Each row comes from the steps of one walk. Every step used is in the known rows, and no mark comes twice. Write the walk behind each row, first mark first.
(in the rows, 128 means zero)
Known rows
nima > sigufe: [120 131 123 118 110 135  99  84 106  85 112 103 131 110 134 140 104 105
 108 105 158 147 158 133 115 137 153 163 124  91 126 112 147 154]
bikevis > fada > dasu: [105 106  88  83 101 171 104  69 113 132 112  78  97 138 140 111 151 102
 158 111 189 153 158 155 141 123 149 124 145 123 112 128 120 160]
vanun > moput > mozom > moguf > fodo > magat: [129 170 116 118 113  99  49  88 140 176  98 137 137 108 147 131  61 129
 174  88 179 190 120 116  91 122 107 155 103 114 135 139 163 171]
bikevis > fada: [110 120  97 106 129 145 116  82 108 123  97  96  97 135 135 141 132 112
 163 136 172 160 135 161 149 139 128 136 143 138 150 139 138 156]
moput > mozom > moguf > fodo > dasu: [115 160  92 114  94 139  50  40 142 173 121 148 140 114 140 134  66 139
 164 109 182 189 140 127 108 116 130 141 103  99 137 154 153 142]
kidag > sigufe > fuver > dasu > fada: [124 150 101 124 116 131 107 114 158  87  71  63 108 146  93 100 102 118
 123 116 187 160 136 106 153 107 135 115 138 135  77 134 100 160]
mozom > moguf > fodo > dasu > kidag > sigufe > fuver: [130 154 124 138  81 142 103  70 178 101  75 116 115 129 108 139  38 118
 118 107 190 164 124 117 116 123 134 140 113 106  54 127 105 178]
kidag > sigufe > fuver: [142 142 131 156 102 132 132  89 156  78  69  75  97 139 119 146  77 107
 112 125 161 132 142 121 130 122 136 142 138 109  71 121 102 149]
fada > dasu > kidag > sigufe: [121 135 116  99  81 157 102  87 140  95  94  94  93 114 107  98  86 148
 119  89 174 157 168 111 116 130 135 151 100 105  63 124 102 163]
vanun > moput > mozom > moguf: [113 165 117 109 119 100  67  67  97 170 104  80 115  93 157 121  64 143
 163 112 179 185 143 163 125 121 125 107  92 103 136 131 129 198]
moguf > fodo > dasu > vanun: [135 165  58 137 133 150  86  84 150 123 104 161 109 125 143 158  83 127
 154  72 191 167 141 105 127 119 122 129  98  89 134 138 120 144]
dunal > zegem: [121 148 120 146 126 113 101  64 107 106 120 113 145 110 111 139 107 140
 147 116 166 168 136 129 133 147 108 136 122 112 100 151 110 160]
vanun > moput: [126 159 105 117 137 142  95  99 120 154 114  83 100 119 149 126 105 119
 154  97 173 162 168 110 135 121 106 146 121 105 139 138 138 158]
moguf > fodo: [120 154 109 140 138 144 111  64 149 158 128 142 148 111 139 150 111 141
 148 103 155 165 123  96 128 113 115 146 117  80 155 119 163 130]
nima > sigufe > fuver > dasu: [116 150 135 138 118 129 105  69 132  92  99  57 115 128 104 120 113  69
 107 119 182 137 138 114 130 122 158 118 146  92  77 135 124 165]
zegem > dunal > vanun > moput > mozom > moguf > fodo: [102 157  96 122 139 114  53  49 123 172 126 125 143 110 167 157  36 157
 150  75 172 188 129  98 125 109 120 100  79  78 156 107 159 203]
moguf > fodo > dasu > kidag > sigufe > fuver: [137 149 120 139  83 148 106  84 177  97  78 114 106 138 102 144  53 110
 111 106 187 154 145  99 117 122 135 149 118 116  57 135 104 160]
fada > dasu: [119 125 103 107 102 166 106  70 124 130 122  90 110 117 143 101 154 113
 138 102 170 153 156 136 131 116 145 129 131  92  96 124 112 143]
vanun > moput > mozom: [128 161 106 106 120 108  61  98  86 175 110  69  92 109 145 130  81 128
 151 108 180 169 192 127 123 117 125 121  94 129 144 146 123 171]
basag > sigufe: [124 136 132 142 105 133 102  92 142 100  95 102 143 128 150 126 116 113
 124 120 143 141 129 157 110 120 142 162 133 108 122 107 150 154]
fodo > moguf: [134 132 109 135 109 124  97  77 141 130  97 153 140 130 158 117 106 105
 133 116 170 177 123 157 115 124 113 140 111  89 140 143 119 151]
basag > sigufe > fuver > dasu > vanun: [132 163 101 160 142 118 112  99 149  78  74  82 102 133 128 137 100  87
 125  89 190 135 119 130 136 112 145  93 121  92  84 117  96 188]
fuver > dasu: [112 160 119 129 140 135 102  62 127 129 116  83 110 113 114  97 142 115
 143 124 164 156 132 109 137 122 127 118 135  90 114 157 137 137]
nima > sigufe > basag: [129 104 151 108 110 137  91  70 128  86 112  59 140 109 125 132 131 119
 126 110 164 146 152 126 114 137 182 124 140  97 128  97 137 150]
mozom > moguf > fodo > dasu > kidag > sigufe > nima: [122 153 117  97  97 137  72  70 142 118  88 127 148 128 108 113  66 124
 152  98 210 164 114  85 152 116 115 125 110 108  71 123 126 172]
dasu > fuver > sigufe: [143 152  99 125 124 117 123  84 105  80 106 102 100 139 138 128 107  96
 117 117 180 166 152 134 130 141 164 177 144  66 118 108 126 147]
bikevis > fada > dasu > fuver > sigufe > nima: [130 123  93  82 115 128 101  84  87  90  97  74 118 167 131 113 136  52
 147 113 233 148 140 123 178 122 165 127 165 100  86  97 113 174]
nima > sigufe > fuver: [135 130 134 147 103 130 122  91 130  72  88  83 121 129 128 158  97  67
  92 119 174 135 139 140 126 129 161 141 140 103  85 108 112 170]
bikevis > fada > dasu > fuver: [114 118  69 111 104 157 106  81 110 100  90  76  84 155 147 132 148  77
 133 117 203 162 151 161 133 140 151 140 154 108 107 132 107 185]
zegem > sigufe: [113 126 111 121 114 160  97  73 141  83  99 105  94 134 135 113  86 140
 110 116 143 144 160 148 112 137 134 142 131 101 125 123 144 110]
dunal > vanun > moput > mozom: [124 169 100 112 137 111  52  96  77 160 109  80  93 120 149 147  77 126
 142  85 185 170 189  89 134 124 118  96  94 123 137 138 109 182]
kidag > sigufe > fuver > dasu: [122 159 132 145 116 129 112  67 152  96  85  52  97 136  96 110  97 100
 123 122 172 133 140 100 134 116 137 118 145  96  67 146 118 147]
fuver > sigufe > kidag: [152 141 119 119 107 131 110  86 112 111 148 124 124  89 133 108 125 118
 143 116 178 167 157 140 146 150 135 130 125  66  94  86 141 142]
fodo > dasu > fuver > sigufe > basag: [149 121 120 104 107 134  89  62 135  84 109  71 110 140 124 117 126 105
 138 120 190 165 160 124 118 140 195 144 158  86 114 112 122 135]
dunal > vanun > moput > mozom > moguf: [110 172 111 115 133 103  59  67  89 160 104  90 115 102 160 134  59 141
 155  94 183 185 140 133 133 127 118  87  93  98 130 125 118 208]
fuver > sigufe: [139 147 119 111 126 121 125  76 109 103 123 109 112 120 132 114 108 118
 134 115 163 160 153 128 136 129 158 167 132  74 125 104 138 124]

Write each row's walk
[114 170  86 103  97 140  38  47 140 190 124 134 133 119 145 133  51 134
 173  94 193 190 159 114 107 111 121 144 101 102 139 156 159 154]  vanun > moput > mozom > moguf > fodo > dasu
[119 173  86 106 115 107  48  74 104 159  97  98 100 102 158 130  44 137
 170  93 200 188 153 160 121 120 127 101  81 106 129 142 113 203]  fodo > dasu > vanun > moput > mozom > moguf
[135 115 148 115 110 139 100  67 155  91  94  52 116 119 115 120 112 158
 144 115 152 142 154 108 118 129 157 125 137 102 114 112 128 128]  kidag > sigufe > basag
[129 167  93 108 111 108  45  94 141 166  95 130 125 112 154 128  58 123
 175  56 200 184 132 116  93 114 119 134  92 103 114 127 140 190]  fada > dasu > vanun > moput > mozom > moguf > fodo > magat
[109 169  86 108 126 119  66  57 128 189 121 109 138 101 160 143  52 147
 170  59 200 181 142 119 122  98 128  98  79  71 139 103 141 200]  fada > dasu > vanun > moput > mozom > moguf > fodo
[136 139  90 106 105 134 114  77 106  85 114  87  98 143 140 111 119  87
 117 102 193 162 166 134 127 132 178 169 147  60  96 102 117 154]  fada > dasu > fuver > sigufe
[116 157 126 112 106 139  99  82 141  95  91  88  94 110  88  95  79 149
 121 102 170 159 153  94 120 134 122 144 102 104  75 146 119 158]  fuver > dasu > kidag > sigufe
[134 141 124 114 117 128  99  90 120  96  82  87 128 139 119 120 106 113
 146 116 183 132 131  90 167 115 118 126 136 110  87 118 123 142]  kidag > sigufe > nima
[130 156  69 141 107 154  82  69 145 120 101 140 113 149 142 153 106  97
 130 113 190 177 142 113 111 136 129 172 137  91 126 157 136 146]  moguf > fodo > dasu > fuver
[144 117 148 102 125 127 110  62 131 101 121  65 125 115 122 110 135 129
 146 120 167 156 149 121 130 130 187 127 147  83 128  91 132 127]  fuver > sigufe > basag
[113 178  93 124 141 107  72  64 126 184 115 121 140  97 158 157  43 154
 170  72 190 184 129 118 124 106 116 106  76  75 156 109 149 195]  dasu > vanun > moput > mozom > moguf > fodo
[144 158  92 115  83 117  64  63 112 131 140 135 132 101 140 124  72 111
 147 109 213 193 158 147 124 149 146 129 112  60  93  97 146 175]  moput > mozom > moguf > fodo > dasu > fuver > sigufe > kidag
[120 153 141 154 114 126 106  73 155  99  88  57 123 139 114 112 120  74
 118 128 172 133 119 128 125 111 151 116 153 103  73 132 126 165]  basag > sigufe > fuver > dasu
[124 170  83 126 147 138  86 102 142 108  87  57  69 143 134 125  60  98
 135  64 203 140 174 104 133 114 121  98 118  95 103 130 113 181]  zegem > sigufe > fuver > dasu > vanun > moput
[129 171  62 128 123 125  65  72 133 140 100 154 114 113 149 156  53 139
 162  75 199 180 139 130 121 116 130 110  80  91 132 136 116 171]  moput > mozom > moguf > fodo > dasu > vanun
[141 144 122 137  80 146 111  93 162  79  67  99  88 137 101 133  65 103
 105 118 185 152 149 119 121 131 139 146 122 127  46 142  85 162]  fodo > dasu > kidag > sigufe > fuver
[155 144 103 131 106 128 111  92 109  92 134 117 114 105 138 120 124 100
 129 118 192 172 155 145 142 160 140 138 134  61  88  89 131 161]  dasu > fuver > sigufe > kidag
[116 151  91 112 135 136  98 110 137 116  95  86 116 127 106  88 138 131
 140 118 182 178 129 113 157 113 127 115 132 130 116 143 117 151]  fuver > dasu > fada
[117 180  62 131 114 133  38  65 120 142 100 125 112 150 154 163  57 103
 138  83 213 192 156  95 112 133 122 133 117  91 125 149 127 193]  dunal > vanun > moput > mozom > moguf > fodo > dasu > fuver
[124 182  64 116 138 143  67  85 144 158 108 124 106 123 159 145  49 126
 175  54 206 176 156 104 128 113 105 128  95  85 138 133 135 184]  mozom > moguf > fodo > dasu > vanun > moput
[123 150 131 102 116 129  89  89 122  98  84  83 122 129  91  96 105 108
 138 109 203 145 126  76 166 119 118 110 121 114  60 130 110 168]  fuver > dasu > kidag > sigufe > nima
[140 123  87 101  89 143 103  85 102  97 135  98 104 121 137 112 131  85
 143 112 214 169 171 158 146 157 154 129 145  75  79  86 129 177]  bikevis > fada > dasu > fuver > sigufe > kidag
[121 172  66 124 100 131  47  67 128 154  99 115 111 141 154 150  61 104
 146 101 210 192 156 124 105 128 128 154 116  96 131 155 138 184]  vanun > moput > mozom > moguf > fodo > dasu > fuver
[123 145 109 131 115 127 103 119 161  92  74  66 127 148 107 100 121  98
 119 121 188 160 119 129 148 103 147 114 145 140  84 123 109 174]  basag > sigufe > fuver > dasu > fada
[122 162  71 133  99 130  58  57 129 137  95 131 119 137 147 152  76 109
 138 116 199 192 138 137 104 133 138 151 118  94 126 153 131 173]  moput > mozom > moguf > fodo > dasu > fuver
[120 143 103 119 116 130 102 114 142  85  82  68 122 140  99 107 115  93
 111 113 196 163 133 117 150 112 152 114 140 131  85 125 107 174]  nima > sigufe > fuver > dasu > fada
[140 143 135 146  96 135 131  99 156  76  67  88  91 128 105 137  74 110
 101 119 175 147 136 123 128 131 135 137 120 120  52 124  85 173]  dasu > kidag > sigufe > fuver
[121 157 131 149 132 131 116  66 143 114  97  65 104 128 108 113 133  84
 126 132 177 145 122 115 143 117 139 104 148  99  80 150 111 153]  sigufe > fuver > dasu
[136 134 129 131  81 147 124  93 157  82  73  77  90 132 106 123  84 103
 101 106 185 143 148 122 126 123 147 131 123 115  34 117  77 176]  fada > dasu > kidag > sigufe > fuver
